Every row comes from one small tree of marks. The marks that hang from a mark follow it in brackets, in the order of their numbers. Every link used is in the known rows. Which tree was each row made from?
Known rows
q920{q435{q170}}: [ 1.252 -2.455 -3.874 -1.578 -1.296 -0.973 -2.879  1.863  0.043 -0.941
  2.678 -0.043  1.116 -0.278  0.908 -0.833 -1.003  0.598  1.210 -0.792]
q435{q170{q33 q443 q830}}: [ 2.328 -0.310 -3.896 -2.426  0.241 -3.381 -3.033 -1.558 -2.392 -1.097
  5.785 -2.372  1.638 -0.874 -0.867  2.222 -3.240  2.330  1.087 -0.654]
q920{q435}: [ 0.075 -1.141 -1.679 -0.167  0.018  0.570 -1.981  1.489  0.644 -0.983
  0.889  0.699  0.101  0.329  0.736 -1.416 -0.236  0.310 -0.635  0.473]
q53{q170}: [-0.134 -1.336  0.596 -0.038  1.623  1.192 -2.179  0.160 -4.254  0.691
  1.030  0.661 -1.148  2.215 -1.298 -0.100 -2.333 -0.828 -0.187  0.922]
q920{q435{q170{q33 q198 q443}}}: [-0.522 -1.850 -5.045 -2.269 -0.552 -2.681 -3.485  3.125 -1.847 -0.891
  4.898 -0.302 -0.807 -0.358  1.263 -0.587 -2.465  1.803  1.379 -0.378]
q170{q33 q443}: [-1.310  1.952 -1.115 -1.599  0.407 -2.164 -1.717 -2.161 -1.957 -1.544
  3.583 -0.690 -1.063 -0.473  0.355  1.133 -2.848  2.126  0.052  0.740]
q170{q198}: [-2.395 -0.545 -1.413  0.131  1.241 -1.163  0.425  4.736 -1.677  1.520
  1.128  0.041 -2.756  0.355  0.559 -0.554 -0.050  0.169  0.190  0.052]
q920{q435{q170{q33 q198 q443 q830}}}: [ 0.538 -1.614 -5.039 -1.770  0.731 -2.354 -3.910  2.685 -1.919 -1.041
  5.470 -0.892 -0.200 -0.112  0.538 -0.016 -2.624  2.044  0.095  0.074]
q53{q992}: [-0.568  0.974 -0.626 -0.178  1.872 -1.641 -0.749  0.737 -0.040 -0.253
  1.209  1.338 -0.334  0.878 -0.604  3.345 -3.873  1.188 -0.092  1.255]
q992{q53{q170{q33 q198 q443 q830}}}: [-3.145 -0.677 -0.626  1.852  6.388  0.234 -1.849  0.491 -4.513 -0.130
  5.215 -1.711 -1.021  1.358 -0.204  3.250 -6.428  1.035 -0.663 -0.302]
q198{q170{q830}}: [ 1.768 -0.175 -1.204  0.458  1.030  2.143 -0.766 -2.520 -2.355  0.528
  1.947 -1.887  1.178 -0.962  1.315  2.808 -2.794  2.228 -3.884 -0.242]
q435{q170{q198}}: [ 0.243 -2.357 -4.201 -1.860 -1.039 -3.035 -0.890  3.920 -2.071  1.289
  3.270 -0.955 -0.491 -0.602  0.533  0.404 -1.233  0.755  2.880 -1.807]
q33{q170}: [-1.903  0.275 -2.255  1.416 -1.459  1.981 -1.303 -1.610 -2.225 -0.568
  1.698 -1.154  0.369  1.800 -1.990  0.840 -0.901  0.349  1.556 -0.791]
q435{q170{q33}}: [ 1.652 -0.678 -4.069 -1.455 -1.166 -1.997 -2.315 -0.277 -2.159 -0.005
  2.581 -0.562  1.502 -0.666  0.379  1.361 -2.135  1.736  2.942 -2.005]
q992{q53}: [-2.293 -0.700  0.235  2.284  3.078  0.592  0.718 -0.232  0.457 -0.481
  1.741 -1.353  0.955 -0.254  1.115  2.477 -3.335  0.276  0.672 -1.810]
q435{q170{q33 q198 q443 q830} q920}: [ 1.521 -1.856 -6.544 -4.072  0.255 -4.563 -2.757  2.517 -2.171 -3.242
  5.795 -4.035 -0.475 -0.897  0.157  3.110 -3.514  3.607  1.942 -1.984]
q443{q170{q33 q198 q830}}: [-0.590  0.786 -1.395  1.140  3.753  2.685 -1.990  0.952 -4.862 -0.312
  1.475 -0.537  0.984  0.071  1.182  2.008 -1.490  1.580 -2.597 -1.582]
q435{q170{q443 q830}}: [ 2.642 -1.530 -3.076 -2.941 -0.260 -3.761 -1.974 -0.540 -1.021 -0.977
  5.696 -2.846  1.530 -1.103 -1.116  1.648 -2.194  1.180  0.873 -0.505]
q435{q170 q920}: [ 2.621 -3.130 -4.855 -3.572 -2.566 -2.774 -1.191  1.386  0.662 -3.006
  1.842 -2.786  1.346 -1.031  0.763  1.861 -1.313  1.649  3.504 -3.153]

Which tree is each row?
[ 0.954  1.234 -1.844 -0.631  1.282  0.635 -1.959 -4.047 -3.574 -0.610
  4.508 -2.389  0.619 -1.329  1.620  3.532 -4.670  3.630 -3.839  0.340]
q198{q170{q33 q443 q830}}
[ 2.173 -1.393 -4.499 -0.806  0.416 -0.524 -4.042  0.679 -1.027 -1.133
  3.359 -0.249  1.865  0.023  0.246  0.104 -1.806  1.703  0.012 -0.427]
q920{q435{q170{q33 q830}}}
[ 2.279 -2.300 -3.937 -1.106  0.163 -0.834 -3.320  1.537 -0.098 -0.974
  3.228 -0.581  1.793 -0.128  0.149 -0.424 -1.112  0.900 -0.003 -0.332]
q920{q435{q170{q830}}}
[-1.900  0.585 -1.443  0.549  1.849  2.261 -1.382  1.634 -4.643  0.001
  0.601  0.257 -0.056 -0.086  2.528  1.364 -1.255  1.286 -0.730 -2.177]
q443{q170{q33 q198}}
[-0.540  0.908 -1.886 -1.239 -0.945  0.094 -1.345 -3.461 -3.641 -0.243
  3.547 -1.654 -0.335 -1.491  2.716  2.869 -4.585  3.365 -2.026 -0.328]
q198{q170{q33 q443}}
[-3.938 -1.783  0.005  1.230  4.470 -0.347 -0.674  1.695 -3.406  0.152
  4.570 -1.532 -1.795  1.103  0.459  2.326 -5.525  0.014  0.548 -0.660]
q992{q53{q170{q198 q443}}}
[-1.311 -0.235  0.141 -1.745  3.035 -2.282 -3.081  0.123 -4.346 -0.500
  4.469  1.013 -2.346  2.496 -2.020  3.543 -7.055  0.537 -0.411  2.880]
q53{q170{q443} q992}
[ 1.840 -2.279 -3.764 -2.183 -0.284 -2.138 -3.388  1.131 -0.135 -1.620
  4.957 -1.240  1.132 -0.367 -0.022 -0.256 -1.780  1.035 -0.149  0.196]
q920{q435{q170{q443 q830}}}
[ 0.412  1.302 -0.932  0.850  6.048  0.498 -4.682 -1.003 -5.831 -0.086
  3.110  1.761 -0.437  3.452 -2.820  4.496 -7.390  1.683 -1.920  2.699]
q53{q170{q33 q830} q992}
[-1.567 -0.514  0.018  3.005  6.095  2.090 -2.040 -1.384 -3.522 -0.343
  3.045 -1.138  0.827  1.656 -0.326  3.202 -5.863  0.665 -0.693 -0.802]
q992{q53{q170{q33 q830}}}
[-3.682  1.471 -2.464 -1.490  1.553 -3.314 -1.275  2.549 -3.677 -0.005
  4.449 -0.612 -3.730 -0.141  1.022  0.719 -2.900  2.484  0.235  0.883]
q170{q33 q198 q443}
[ 2.395 -1.829 -5.759 -3.124 -1.830 -2.412 -2.355  0.245 -0.734 -3.097
  1.810 -2.359  1.420 -0.862  1.091  2.526 -2.383  2.760  3.696 -3.401]
q435{q170{q33} q920}
[-2.638  0.541 -1.890  0.306  4.954 -0.872 -3.750  2.998 -6.875  1.302
  2.891  2.549 -3.234  3.472 -1.131  3.436 -7.250  1.563  0.012  2.102]
q53{q170{q33 q198} q992}
[-0.842  1.658 -2.702  1.660  4.839  0.054 -2.019  2.371 -3.830  0.865
  2.445 -0.285 -1.227  0.882 -0.665  1.351 -1.769  2.313 -2.228  0.782]
q170{q33 q198 q830}
[-4.178 -0.896 -0.495  1.554  4.898 -0.042 -1.460  1.014 -4.405  0.028
  4.675 -1.214 -1.688  1.191  0.667  2.813 -6.337  0.858  0.639 -0.795]
q992{q53{q170{q33 q198 q443}}}
[ 0.093 -2.056 -6.526 -4.589 -1.514 -5.104 -2.112  3.009 -1.952 -2.902
  4.984 -3.306 -1.335 -1.177  1.349  2.432 -3.303  3.237  3.679 -2.586]
q435{q170{q33 q198 q443} q920}
[-0.205 -2.734 -4.457 -2.603 -0.971 -2.850 -2.726  3.889 -0.888 -0.769
  4.723 -0.693 -0.836 -0.413  1.063 -0.959 -1.626  1.009  1.249 -0.290]
q920{q435{q170{q198 q443}}}
[-1.762  1.850 -2.471 -0.703  4.252 -2.711 -2.250  1.567 -3.941 -0.413
  5.863 -1.778 -2.429  0.096 -0.742  1.694 -3.130  2.745 -2.348  1.774]
q170{q33 q198 q443 q830}
